Every row comes from one small tree of marks. Brackets hold a mark, then the marks that hang from it, in alphabetical order. Every link used is in the known rows. Which tree was each row made from?
Known rows
{fisam lozi {zakeb surog}}: [  5   1 -13   3  -6  10  -1   4   6 -11  -5   2  -6  -5  16  -8   4   6
  -2 -12   8  14 -12   3  -7   1 -11 -10  12  -6  -7]
{zakeb {fisam lozi} moma surog}: [  2   1 -20  14   2  -3 -10   3   2 -16  -3   7 -24  -3  14 -13   6   0
  -6  -7   4  18  -1   3  -8  11  -7 -10  11  -1  -4]
{fisam {lozi sofaz} zakeb}: [  7   1  -7   0  -5  12   1   8   5 -11  -2   0   4  -4   9  -6   1  12
  -5 -19   9  21 -20   0  -5  -2 -11 -11  26  -4  -9]
{moma vosa}: [ -2   2   9   3  -4   2   7   5  -2 -13   4   4   2  -3  -2  -1   5  -1
  -1   5   1   0  -6  -6   3   4  -1  -4   2  -4   5]
{zakeb fisam moma surog}: [  0   1 -22  14   5  -1  -8  -1   3 -16  -3   7 -24  -1   8 -13   6  -2
  -6  -1   5  10   7   3  -5  11  -5  -9   5  -1   1]
{debi {fisam lozi}}: [  0   2   1  -3  -4   0   9   5  -1  -1  -1   2   4   6   0  -4   1  -3
  -5  -8   4   8 -21  -3  -3  -5  -5  -6   1  -3  -5]
{fisam {lozi sofaz} {zakeb moma}}: [  7   1  -5   5  -3  13  -2   9   4 -10   2   4  -6  -8  10  -9   1  14
  -6 -18   7  23 -21   2  -6   0  -9 -15  27  -1 -12]
{zakeb moma surog}: [  2   0 -11  11   2   1  -5   0   1  -8  -3   7 -20  -3   2 -13   9   3
  -3   2   5   2  -2   1  -2   6  -4  -9   1   0   4]
{fekub {sofaz {lozi fisam}} surog}: [ 10   3 -12  -1   4   5   1  -9   1  -7  -5  -1   8  -6   9  -1  15  12
 -23  18   8   2   2  -2   2 -10  12   1  26  -5  15]
{debi {fisam lozi} surog}: [  2  -4   3  -7  -3  -2  16   8  -3  -3   8   0   3   6   1  -3   0  -7
   6  -3   8   8 -33  -3  -7 -11  -7  -4   2  -2  -3]
{zakeb {fisam {lozi sofaz}} moma surog}: [  5  -2 -22  16   4  -4 -13   5   1 -17  -3   6 -25  -3   9 -14   7   3
  -9 -13   6  22  -3   1  -8   9 -10 -11  21   0  -2]
{zakeb {fisam {lozi sofaz}} surog}: [  5  -2 -25   9   2  -5  -9   4   2 -18  -7   1 -12   2   8 -11   7   1
  -8 -14   8  19  -2   0  -6   8 -13  -6  20  -4   2]
{sofaz {lozi fisam}}: [-1  7 -9 -1  3  4  3 -4  4 -6  0  3 -2  3 16 -4  4  8  2  9  9  6 -2 -4
  1  0  4 -4 23 -5 17]
{moma vosa {zakeb fisam surog}}: [ -4  -2 -19  11  -1 -11  -3   4  -7 -16  -1  17 -11  -8   8  -5   9 -10
  -3   4  -1   7   7   3  -5  11  -7  -5   3  -6   9]
{fisam lozi zakeb}: [  3   5  -6  -2  -8  13   4   5   6 -10  -1   2   4  -3  14  -4  -1   9
  -2 -11   5  16 -16   2  -4   0  -8 -11  13  -5 -11]
{seril debi vimupe}: [  1   5   4   5  -5  12  -9   5 -18  -6   1   4   2 -16  -1  -9   8   2
  -9   1   0   5  -3  -8   7   2  -8 -10   8   8   9]
{seril {debi surog}}: [  1  -6   1  -3  -2   7   4   7 -12  -5  11   1   2  -3  -1  -4   3   0
   6   5   5   5 -13 -10   1  -2  -8  -7   6   6   8]
{vosa moma}: [ -8  -1  -3   1  -2  -6   1   4   0 -10  -1   7  -2   1  -2   1   2  -4
  -6   5   2   3   4   2   5   4  -3  -4   3   3  13]
{fekub sofaz}: [  8   4 -16   1  -3   7   3   0   1  -9  -3   1   5  -5  -5  -3   9   7
 -12   5   1  -5  -4  -2   4   0   5   2   9  -3   4]
{fisam {lozi sofaz} {zakeb moma surog}}: [  8  -2 -13  10  -2   9  -7   7   5 -11  -1   4 -17  -9  11 -13   6  12
  -6 -19   9  22 -17   3  -9   0 -12 -14  25  -2  -9]
{zakeb {fisam lozi} {moma vosa} surog}: [  1   1 -10  18   1  -7  -8   6  -1 -20   3   8 -27  -8  13 -12   8  -4
  -5  -5   1  16  -2   0  -9  11  -5  -9  12  -2  -4]
{vosa {moma {zakeb fisam}}}: [-11  -3 -19   4  -1 -13  -3   4  -5 -12  -2  17  -5  -2   4   2   1  -9
  -7   4  -1  10  11   8   0   9  -6  -5   4   2  14]
{lozi fisam sofaz}: [  1   2  -7  -1   1   2  -2   5   0  -7  -4   0   4   5   9  -6   6  11
  -5   0   9  15 -11  -4  -1  -3  -9  -7  25  -3  12]
{fisam {zakeb {moma vosa}}}: [ -1   5   4   6  -3  14   4   4   3 -13   7   7  -8  -9   9  -5   1   5
  -1   0   4   7  -9   1  -3   2  -2 -12   8  -2  -7]
{debi fisam surog}: [  0  -4   1  -7   0   0  18   4  -2  -3   8   0   4   9  -4  -3   1  -9
   6   3   9   0 -26  -3  -4 -11  -5  -3  -3  -2   2]
{vimupe {seril {debi {fisam lozi} surog}}}: [  3  -2   8   1 -11   8  -6  12 -20   2   6   3   0  -2  -2  -7   4  -5
  -2  -1   3  10 -27  -7  -4  -6  -9 -15   8   5   0]
{lozi {fisam {zakeb moma}}}: [ -4   9  -6   1  -1  11   0   1   4  -7   0   4  -5  -1  24  -7   1  10
   0   6   7  14 -10   2  -5  -3  -5 -12  14  -3   0]

Write each row's tree
[  4   2 -12  10   2   1  -7   7   1 -16   2   5 -12  -2   7  -9   1   6
  -8 -12   3  24  -8   0  -5   9  -6 -11  23   1  -7] | {zakeb {fisam {lozi sofaz}} moma}
[  1  -2   7   1  -9   8  -4   9 -20   1   6   3   0  -2  -5  -7   5  -7
  -2   3   4   5 -23  -7  -2  -7  -9 -14   5   5   4] | {vimupe {seril {debi fisam surog}}}
[  8   6 -27   4   2   8  -1  -5   5  -9  -1   1  -8  -9  15  -6  12  11
  -8   7   8  -1  -1  -1  -1  -4   8   1  28  -6  13] | {fekub {sofaz {lozi {fisam {zakeb surog}}}}}
[ -4   6  -6   7   0   6  -2   2   2 -10   1   6 -14  -5  25  -9   6   6
  -1   7   7  12  -8   1  -7  -2  -6 -12  14  -4   3] | {lozi {fisam {zakeb {moma vosa} surog}}}
[ -3   1 -10   6  -5  -8   1   9  -9 -16   3  17  -1  -8  10  -1   3  -6
  -3   0  -5  15  -3   2  -5  10  -6  -6   9  -6   2] | {moma vosa {zakeb {fisam lozi}}}
[ -1  -1 -11   7  -3  -9  -1  11  -9 -16   2  16  -1  -9   7  -2   5  -4
  -5  -5  -2  18  -5   2  -5   9  -8  -6  17  -5   3] | {moma vosa {zakeb {fisam {lozi sofaz}}}}
[  4   2  -3  11  -5   8  -2   7   3 -13   3   7 -18 -13  17 -10   6   6
  -2  -9   5  16 -15   2  -9   2  -7 -13  13  -3 -11] | {fisam lozi {zakeb {moma vosa} surog}}
[ -1   4   6   4  -4   9  -5   5 -20   0   2   5   1 -12  -5  -9   7  -4
 -11  -2   1   3 -11  -8   4  -4  -8 -11   3   8   6] | {seril {debi fisam} vimupe}
[  0   6 -15   5   4   8  -2  -5   7  -7   1   5 -15  -3  23  -9   6  10
   2   5  12   9  -2   1  -4  -1   2  -8  26  -5  12] | {sofaz {lozi {fisam {zakeb moma surog}}}}
[  2  -4 -32   8  -1  -8  -8   5  -5 -11  -8  14  -9  -4   8  -8   8  -1
  -7  -9   3  18   0   6  -7   9 -13  -7  14  -5   6] | {moma {zakeb {fisam {lozi sofaz}} surog}}
[ -3   6 -12   5   0   8  -4   0   4  -7  -2   4 -13  -2  26 -10   5   9
  -1   5   8  13  -7   2  -6  -2  -7 -12  13  -3   3] | {lozi {fisam {zakeb moma surog}}}
[-10  -5 -26   8   0 -16  -7   3  -5 -13  -5  17 -13  -3   5  -2   5 -11
  -7   3   0   9  14   9  -2   9  -8  -4   3   1  16] | {vosa {moma {zakeb fisam surog}}}
[ -1   8 -12  -1   2  10   3  -4   7  -7   1   3  -2   0  21  -4   2  10
   3   5  11   9  -3  -1  -2  -2   3  -7  27  -7  12] | {sofaz {lozi {fisam zakeb}}}
[  1   5 -10   8   0   2  -4   5   1 -15   2   6 -12  -1  12  -8  -1   3
  -6  -6   1  20  -5   1  -5  10  -3 -11  13   0  -8] | {zakeb {fisam lozi} moma}
[  0  -1   0  14   0  -1  -3   3  -2 -12   3   9 -22  -8   2 -11  11  -1
  -3   4   3   1  -3  -1  -2   6  -2  -8   1  -1   4] | {zakeb {moma vosa} surog}
[  1   4  -8   3   2  10  -4   5   3  -8   0   3  -5  -1  17  -9   4  15
  -5  -4  11  20 -14   0  -5  -4  -9 -13  30  -2   2] | {lozi {fisam {zakeb moma}} sofaz}
[  5  -6   1  -5  -1  -3  13  10  -3  -4   8  -1   4   6  -3  -5   2  -5
   3  -9  10  12 -35  -4  -7 -12 -10  -5  13  -1  -1] | {debi {fisam {lozi sofaz}} surog}
[  2   0   5   0 -10  13  -4   9 -17   0   7   3  -1  -4  -1  -7   3  -5
  -1   0   6   7 -24  -5  -4  -8 -10 -16   7   4  -1] | {vimupe {seril {debi {fisam zakeb} surog}}}
[  2   2 -13   9  -1  12  -2   0   6 -10  -1   6 -16  -6  11 -11   5   6
  -2  -3   8   6  -4   4  -5   2  -7 -12   5  -3  -4] | {fisam {zakeb moma surog}}
[ -5   1 -11   7  -3  -7   2   5  -8 -16   3  17  -1  -7   6   0   4  -7
  -3   5  -4   9   3   3  -3  10  -5  -5   4  -5   6] | {moma vosa {zakeb fisam}}
[  3  -1  -1  -1  -2  -1   6   7  -2  -2  -1   2   3   6  -5  -6   3   0
  -8 -14   6  11 -24  -3  -4  -6  -8  -6  11  -2  -3] | {debi {fisam {lozi sofaz}}}
[  9  -2 -15   5  -3   9  -4   7   6 -12  -5   1  -6  -5  10 -10   6  11
  -5 -20  11  19 -16   1  -7  -1 -15 -11  25  -5  -5] | {fisam {lozi sofaz} {zakeb surog}}
[  0   5 -17   2   3   7   0  -6   7  -8  -2   3  -9  -1  23  -7   6   9
   2   5  13   8  -1  -1  -3  -2   0  -6  26  -7  14] | {sofaz {lozi {fisam {zakeb surog}}}}
[ -1   1 -23   2  -3  -4  -1   4  -4 -10  -5  15   2  -2  11  -3   1  -1
  -4  -4  -2  17  -1   5  -4  10  -8  -7   8  -5   1] | {moma {zakeb {fisam lozi}}}
